What can hang from each mark:
lidot: lalumu lisof tokoz
betorak: gafez lalumu
lalumu: lidot parul pubas
pubas: lalumu lidot
lisof: lidot
tokoz: ditu lalumu pubas rirev
parul: lalumu

Each row was made from one small tree. The marks that hang from a mark follow it in brackets, in alphabetical order. Every link used is in the known rows. Write each row's tree.
Known rows:
tokoz{ditu}: [-134, -128,  234,  258,  321,   30,  149, -109, -257,    6, -244, -122,
  -65,  -16,  -98,   40,   54, -176, -273, -246,  161, -187,  258, -314,
   38, -181,  279, -172,  177,  -49, -123,   -6,  185,  -64,  261,   44,
   -4]
betorak{gafez}: [  59, -279,  163,  200,  306,  -42,  209, -229, -217, -152, -270,  -74,
  176,   -8, -185,  384,  -98, -223, -248,  -65,   36, -115,  316, -150,
   68, -337,  539, -125,  401,  -74, -356, -207,  403, -151,  395,   31,
  237]
tokoz{ditu rirev}: [ -91, -119,  198,  281,  324,  114,   86,  -57,  -76, -106, -308, -260,
 -118,   26, -179,  -60,   76, -132, -198, -497,   78, -169,  140, -353,
   -3, -180,  237, -162,  246,   39, -279,  -28,  197, -175,   60,  -14,
 -194]
tokoz{lalumu rirev}: [-146, -206,  107,  196,  156,   69,  -28,   43,   34,  -70, -271, -133,
   -6,   21, -153,   79,   17, -197,  -82, -340,  -28,  -86,  179, -150,
 -176,  -76,  379,   68,  152,  -14, -346, -128,  115, -177,    1,  -69,
 -260]
betorak{gafez lalumu}: [  87,  -98,  204,   37,   74,  -46,  207, -132,  -82, -167, -264,  -39,
  164,  -46, -219,  510, -137, -294, -319,   81,   32, -143,  365, -125,
  -24, -258,  639,  -64,  364, -164, -395, -151,  365,  -49,  434,   31,
  169]
betorak{gafez lalumu{parul pubas{lidot{lisof}}}}: [ 230,  257,  128, -297, -227,  -23,  -68,   31,   67,   26,   77,   59,
   90, -120,   51,  379,  -82,  -11,   -3,  388,   23,   27,  108,  316,
  138,  -59,  129,  144,   64, -154, -136, -177,  -46,   43,  198,    7,
  389]
lisof{lidot}: [ 178, -168,  115,  174,  149,   10,  258, -476, -149,  -92,  -77,  -84,
  189,  -44, -182,  150,   76, -173, -119, -287,   73, -165,  284, -105,
  -49,  110,  355, -191,  251,  -71,   -5, -160,  271,    5,  396,   75,
  -11]
lalumu{lidot{lisof tokoz{ditu}} parul pubas}: [  88,  151,  -16, -149,  -43,  -12,  -62,  -38, -129,   60,  143,  122,
 -100,  -55,  177, -209,   35,  242,  121,  190,   46,   64, -158,   64,
  304,   69, -508,   58, -134,  109,  330,   55, -153,  101,  -63,  131,
  226]
betorak{gafez lalumu{pubas}}: [ 197,   -1,  104,   47,   15,  -45,  184, -118,  -23, -243, -143,  100,
  193,   41, -195,  550, -148, -158, -249,  247,  -13,  -62,  325,  -25,
  -78,  -96,  439,   95,  259, -199, -202, -103,  219, -145,  399,   74,
  201]
lisof{lidot{tokoz}}: [ 172, -249,  -88,  130,   16,  -35,  381, -515, -160, -153,    8,  -43,
  241, -114, -153,  -21,   39, -123,  -40, -225,   23, -107,  109, -168,
  -55,  135,  190, -303,  127,   17,   95,    0,  274,  120,  150,  122,
   12]
tokoz{ditu lalumu pubas}: [-359, -112,  207,  256,  330,  -67,  -87,  165, -136,  123, -150, -193,
 -153,   97,    4,    6,   20,  -78, -313, -176,  130, -126,  238, -235,
 -223,  -59,  329,   38, -202, -109,  -16,  161, -182,   43, -144, -183,
 -369]
lisof{lidot{tokoz{ditu pubas{lalumu{parul}} rirev}}}: [-150,  -12, -121,   19,  -87,  143,   43,   46,  142,  128,  153, -118,
 -135,  109,   14, -267,   35,  151,   -4, -221,   20,   13, -215, -117,
  -95,  102,  -88, -140,  -47,   65,  203,  306,  -35,  -11, -422, -163,
 -471]
pubas{lalumu{parul} lidot{lisof tokoz{rirev}}}: [-114,  154, -195, -102, -263,  120,  -57,  240,  160,  134,  161,   44,
   17, -292,  170, -205,  -50,    3,  331,  -81,   32,   94, -336,  165,
   55,  -21, -169,  -68,  -76,  127, -148,  -33, -159,   56, -359,  -36,
  101]
lisof{lidot{lalumu tokoz}}: [  90, -151, -149,  134,  -14, -130,  329, -308,  -48, -116,   51,    2,
  243,  -86, -150, -130,  -66, -177,   28,  -49,   16,  -56,   -5,  -76,
 -201,  253,  126, -352,   -1,    6,  186,   96,  178,  126,  190,   79,
   63]
parul{lalumu{lidot}}: [  92, -129,   25,   51,  138, -138,   24, -157,  -68,    8,  -93,  117,
  -44,  205, -115,  171,  252,  -84,  -69,   42,  -40,  -20,  247,   35,
  -48,  -48,  -88,   82,   13,  -46,  -37, -175,  150,  -99,  419,   86,
   58]
lidot{lalumu{pubas} lisof tokoz}: [  41,   -7, -228,  214,   11, -226,   99,    9, -100, -146,   77,   55,
  261, -227,   23, -254, -175, -154,  146,  233,   -5,   17, -135,   64,
 -189,  229, -115, -138, -161,   50,  156,   80, -256,   98,  -34,  138,
  317]
betorak{gafez lalumu{lidot{lisof tokoz{pubas}} parul}}: [ 121,  101,   -8, -324, -119, -195,  -52,    5,   52,  -28,  115,    8,
  143,  -55,  109,  242, -160,  111,  -29,  397,  -92,   88,  -56,  169,
  100, -104,   55,   45,  -83,    9, -103,  -35,  -50,  292,  -28,  -22,
  183]
parul{lalumu{lidot{tokoz} pubas}}: [ 183, -108, -262,   15,  -23, -154,  100, -170,  -50, -129,  139,  281,
   23,  219,  -73,  -11,  200,  117,   90,  256, -144,  101,   41,   76,
 -120,  146, -441,  147, -204,  -11,  283,   27,   -8,  -93,  141,  149,
  109]
tokoz{ditu lalumu{parul} pubas{lidot{lisof}}}: [-315,  155,  227, -101,   85,  -47, -341,  347,  -50,  407,   64, -198,
 -222,  -94,  254, -170,   78,   67,  -56,  -57,  178,  -28,   27,  104,
  -22,   -9,   31,   87, -364,  -63,   37,  101, -429,  238, -334, -240,
 -211]
lalumu{lidot}: [  81,    8,  107,  133,  180,   35,   94, -234, -110,  -56,  -62,  127,
   66,    6,  -72,  270,   61,  -76,  -56, -118,   17,  -48,  202,  -67,
   89,  -47,  123,   35,  104,  -17,  -66, -217,  208,  -41,  426,  101,
  136]
lalumu{lidot{tokoz{rirev}} parul pubas}: [ 156,   14, -220,  -70, -132,  233,   -8,  -97,  109, -143,  122,  250,
    9,  224,    2,   22,   45,  268,  212,   47, -182,  171, -219,   33,
  165,  -13, -370,  177,   84,  128,  139,  -79,  200, -164,   26,  116,
    4]
pubas{lalumu{parul} lidot}: [-207,  154,   -8,  -59, -154,  241,   -6,  160,   -1,  276,  106,  269,
  -60,    3,  146,  232,    1,  -79,   49,  100,  100,   43,  -29,  159,
   98, -150,  106,   85,  100, -109,    4, -117,  134,  -56,  231,  -52,
   98]

Write each row's tree:
[-240,   54,  -98,  259,  148,  -81,  -61,  253,   30,  -13,   43, -266,
  -36, -276,   66, -450,  -78,  -30,   32, -288,   95,  -47, -192, -176,
 -245,   54,  -41, -176, -286,  123, -109,  277, -453,   78, -647, -117,
 -249] -> lidot{lisof tokoz{ditu pubas{lalumu} rirev}}
[-158,  304,  106,  -27,   83,   81, -366,  349,  158,  223,   85,  -68,
 -253,  -24,  178, -163,   25,  154,   83, -114,   62,   38, -173,  118,
   88,  -20, -222,  152, -147,   79,  -20,   43, -367,  -32, -299, -175,
 -211] -> tokoz{ditu pubas{lalumu{lidot{lisof} parul}} rirev}
[ -44, -153, -213,   12,  -54,  -67,  128, -126,    9,   56,  160,   11,
  166,  171,    9, -135, -111,   13,   26,  159,  -46,   58, -176,   17,
 -224,  157,   32, -231,  -46,   -7,  311,  154,   96,  189,  112,  -32,
 -150] -> lisof{lidot{lalumu{parul} tokoz{pubas}}}
[-210,  145,  271, -131,  167,  -90, -402,  261,  -51,  300,   38, -105,
 -236,   31,  240,  -80,   63,  142,  -59,   41,   94,  -10,   53,  131,
   96,    5,  -99,  206, -290,  -18,  119,   41, -370,  187, -165, -169,
 -176] -> tokoz{ditu lalumu{lidot{lisof} parul} pubas}
[-203, -203, -168,  -38, -143,   65,    4,   40,  -89,   30,   35,  232,
   23,  184,  107,   56,  -98,   65,   19,  273,  -55,   93,  -53,   28,
   -2,  -20,  -32,  206,   43,  -54,  238,   39,   91,  -17,   33,   22,
  -33] -> lidot{tokoz{lalumu{parul pubas}}}
[-102,  229,  167, -149,  -72,  102, -358,  343,  125,  214,   20, -135,
 -295,  -63,  135, -236,  143,  119,  124, -155,   43,   20,  -40,  164,
   84,  106, -224,  202, -203,   12,   -1,   29, -377,  -63, -404, -147,
 -166] -> tokoz{ditu lalumu{parul pubas{lidot{lisof}}} rirev}
[-208, -125, -119, -142, -219,  220,  -63,  175,  159,  106,   11,   11,
  -78,   51,   66,  -73,   71,   65,  152, -140,  -76,  103, -167,  -14,
  -12,  -74,   -1,   39,  -58,   60, -138,   -5,  142,  -26, -312, -116,
 -189] -> pubas{lidot{tokoz{lalumu{parul} rirev}}}
[-216,  -53, -250,   62,  -53,   26, -139,  248,   91,   50,   99,  -71,
   68, -110,  173, -266, -153,   11,  170,  -19,  -25,   82, -341,   46,
 -108,  -84,  -28,  -13,  -36,  140, -115,   49, -248,  101, -372,  -91,
 -192] -> lidot{lisof tokoz{pubas{lalumu{parul}} rirev}}
[ 398,  278,  175, -130,  -26, -184,  -27, -146,   45, -208,   18,  121,
  179, -195,  -83,  422,  -84,  -57,  -36,  291,  -22,  -25,  247,  224,
   61,  110,   84,  180,    5, -119, -136, -193, -120,  -12,  233,   98,
  390] -> betorak{gafez lalumu{lidot{lisof} pubas}}
[ 270,  -48, -271,  164,  -96,    5,  211, -226,  169, -259,  120,   20,
  200,   -4, -229, -206,  -58,  -11,  174, -134, -133,   36, -118,  -30,
 -290,  396, -116, -178,  -31,   58,  243,  131,   15, -117,  -63,   82,
  -95] -> lisof{lidot{lalumu{pubas} tokoz{rirev}}}
[-327, -174,   16,  -37,   94,  -54, -244,  324,   17,  136,  -77, -354,
 -169,  -26,  151, -426,  -28,   97,  -14, -186,   -2,    6, -189, -110,
  -75,  -65,  -55,  -34, -197,  129,  -85,  231, -323,  150, -618, -192,
 -423] -> lidot{lisof tokoz{ditu lalumu{parul} pubas rirev}}
[ 260,  -34, -224,  -22,  -29, -335,  -39, -173,  -70, -124,  150,  153,
   72,  -27,    5, -200,  172,   71,  172,  263,  -82,   63,    3,  188,
  -76,  232, -505,   99, -316,   29,  223,  -19, -280,   62,  -39,  174,
  241] -> parul{lalumu{lidot{lisof tokoz} pubas}}
[ -85,  125, -137, -156, -179,  -13,  -61,   69,  -33,  140,  203,  266,
   48, -202,  237,  -45,  -92,   25,  237,  244,   27,  101, -206,  228,
  236,   -1, -262,   46,  -51,   72,   96,  -78,  -82,  116,    7,   60,
  287] -> pubas{lalumu{lidot{lisof tokoz} parul}}
[-250, -154,  244,  196,  239,   62,  -63,  159,    8,   26, -320, -237,
 -211,   22, -137,  -66,   82, -142, -189, -433,   73, -141,  201, -277,
  -82, -103,  278,    0,   78,  -23, -281,   57,   49, -188, -168, -139,
 -335] -> tokoz{ditu lalumu rirev}
[ -68,  144,  165, -128,  -27,  204, -299,  204,  163,  123,  -23,  113,
 -355,  288,   31,   32,  143,  242,   13,  -39,  -65,   83,   10,   34,
  143,   33, -271,  386,  -30,  -15,  142,   18,  -25, -258,  -72,  -93,
 -236] -> tokoz{ditu lalumu{lidot parul pubas} rirev}
[  31,  144,  -83,  -97, -109,  108,  -82,  106,   48,   55,  130, -116,
 -147, -128,  116, -392,   88,  198,  226, -147,   28,   54, -287,   19,
  130,   47, -425,  -66, -160,  154,   85,   97, -225,   28, -455,   15,
   22] -> lalumu{parul pubas{lidot{lisof tokoz{ditu rirev}}}}
[-207, -217, -189,   36,  -76,   11,  157,   74,  -89,   27,  -57,  136,
   94,  139,   52,  -46, -187, -135,   13,  237,  -33,   59, -177,  -46,
    8, -160,   68, -184,  178,   43,   80,   23,  287,   50,  301,   74,
  155] -> lidot{lalumu{parul} tokoz}
[ 309,  -36, -258,  -16,  -34, -221,  -93,  -85,  120, -213,   84,   37,
   24,   -7,  -73, -294,  212,  135,  260,   13, -192,   87, -103,  151,
 -130,  227, -567,  110, -246,  133,   48,  -28, -286,  -85, -229,  122,
   51] -> parul{lalumu{lidot{lisof tokoz{rirev}} pubas}}
[ 214,  164,  -81, -347, -338,  -67,   50,   27,   58,  -24,  156,  107,
  175, -186,   87,  206, -132,   39,  102,  457,   -2,   95,  -60,  256,
  133,  -18,  -41,   36,  -40,  -78,   -8,  -14,  -46,  153,  -72,   72,
  409] -> betorak{gafez lalumu{parul pubas{lidot{lisof tokoz}}}}
[ -59, -111,   -4, -151, -138,   19,   64, -120,  -59,  124,  106,   56,
 -120,  145,   38, -137,   66,  168,  -39,   78,   42,    3,   27,  -22,
   50,  241, -157,   28,  -59,  -67,  474,  265,   20,   31, -156,  -28,
 -223] -> lisof{lidot{tokoz{ditu lalumu{parul pubas}}}}
[  -2,  -62,  -90,  198,  124,  -83,  144,  -33,  139,  -94,   28, -302,
    1,   22, -169, -432,   11,   19,  -28, -356,   -7,  -63, -123, -251,
 -363,  298,  -23, -363, -231,   78,  136,  380, -113,   61, -368, -115,
 -400] -> lisof{lidot{lalumu tokoz{ditu pubas rirev}}}
[-140,  -94,  142,  352,  378,   82,  -28,   57,  -34,  -68, -210, -347,
 -118,  110, -135, -118,   52,  -37, -239, -477,   47, -124,   85, -365,
 -186, -144,  254,  -98,   11,   38, -218,   87,   -9,  -85, -113, -105,
 -409] -> tokoz{ditu pubas rirev}
[ 196,  171,   54, -103,   -7,   11, -180, -103, -106,   48,  104,  210,
   37,   -6,  132,  111,   20,  106,  125,  222,  -18,   64,    7,  261,
  273,   54, -236,  239,   72,   15,  172, -263, -102,    1,  341,  126,
  280] -> lalumu{lidot{lisof} parul pubas}
[  14,   79,   20,   85,   81,  -12,   43,   45,  -17,  -56,  -31, -306,
  -44, -362,  -17, -428,  125,  -24,  120, -466,  102,  -89, -133, -192,
    4,   46, -132, -323, -221,  170, -184,  113, -192,  107, -505,   -2,
    6] -> pubas{lidot{lisof tokoz{ditu rirev}}}
[ 309,   87,   30, -164,  -76, -151,   66,  -90,  177, -291,  -86, -111,
  159, -302, -154,  141,  -89,  -51,   71,  -51, -116,  -19,    4,   22,
   49,   -9,   78,  -92,   20,   75, -428,  -93,   26,   54, -173,   51,
  236] -> betorak{gafez lalumu{lidot{lisof tokoz{rirev}}}}
[ 161,  272,   66, -231, -240,  131,  -43,  -78,   96,    5,   88,  363,
   -2,  226,   28,  447,   17,   92,  -50,  379,  -75,   80,   76,  171,
  128,   28,  -52,  314,  101, -143,  167, -162,  166,  -45,  523,  119,
  131] -> betorak{lalumu{lidot parul pubas}}
[ 121,   93,   13,  -32,   -7,  173,  -45, -125,  -55,   29,   92,  338,
  -19,  261,   55,  288,   46,  150,   38,  224,  -51,   89,   42,  136,
  231,  -28, -160,  280,  162,  -54,  223, -221,  201, -119,  496,  125,
  162] -> lalumu{lidot parul pubas}
[-203,   60,  -98,  -68, -125,  135,   51,  288,  151,  115,   -4,  -73,
 -213,   81,   22, -313,   29,   34,  107, -110,   20,   53, -323, -106,
   34,  -82, -216, -244,  -80,  112,   25,  206,  117,  -49, -222,  -74,
  -57] -> pubas{lidot{lalumu{parul} tokoz{ditu rirev}}}
[ 113,  -27,  105, -150, -119,   64,   97,  -64,  -18,  -86, -110,  176,
   91,  215,  -84,  563, -173,  -63, -223,  432,  -56,   13,  202,   80,
  122, -225,  347,  178,  410, -202, -121, -156,  320, -142,  506,   57,
  203] -> betorak{gafez lalumu{parul pubas}}
[  18, -138,  191, -155,  -55,   29,  140,  -33,  -46,  -12, -252,   23,
   91,  149,  -96,  556, -166, -192, -291,  269,    5,  -54,  243,  -10,
  146, -397,  551,   17,  537, -149, -371, -198,  484,  -55,  538,   13,
  181] -> betorak{gafez lalumu{parul}}
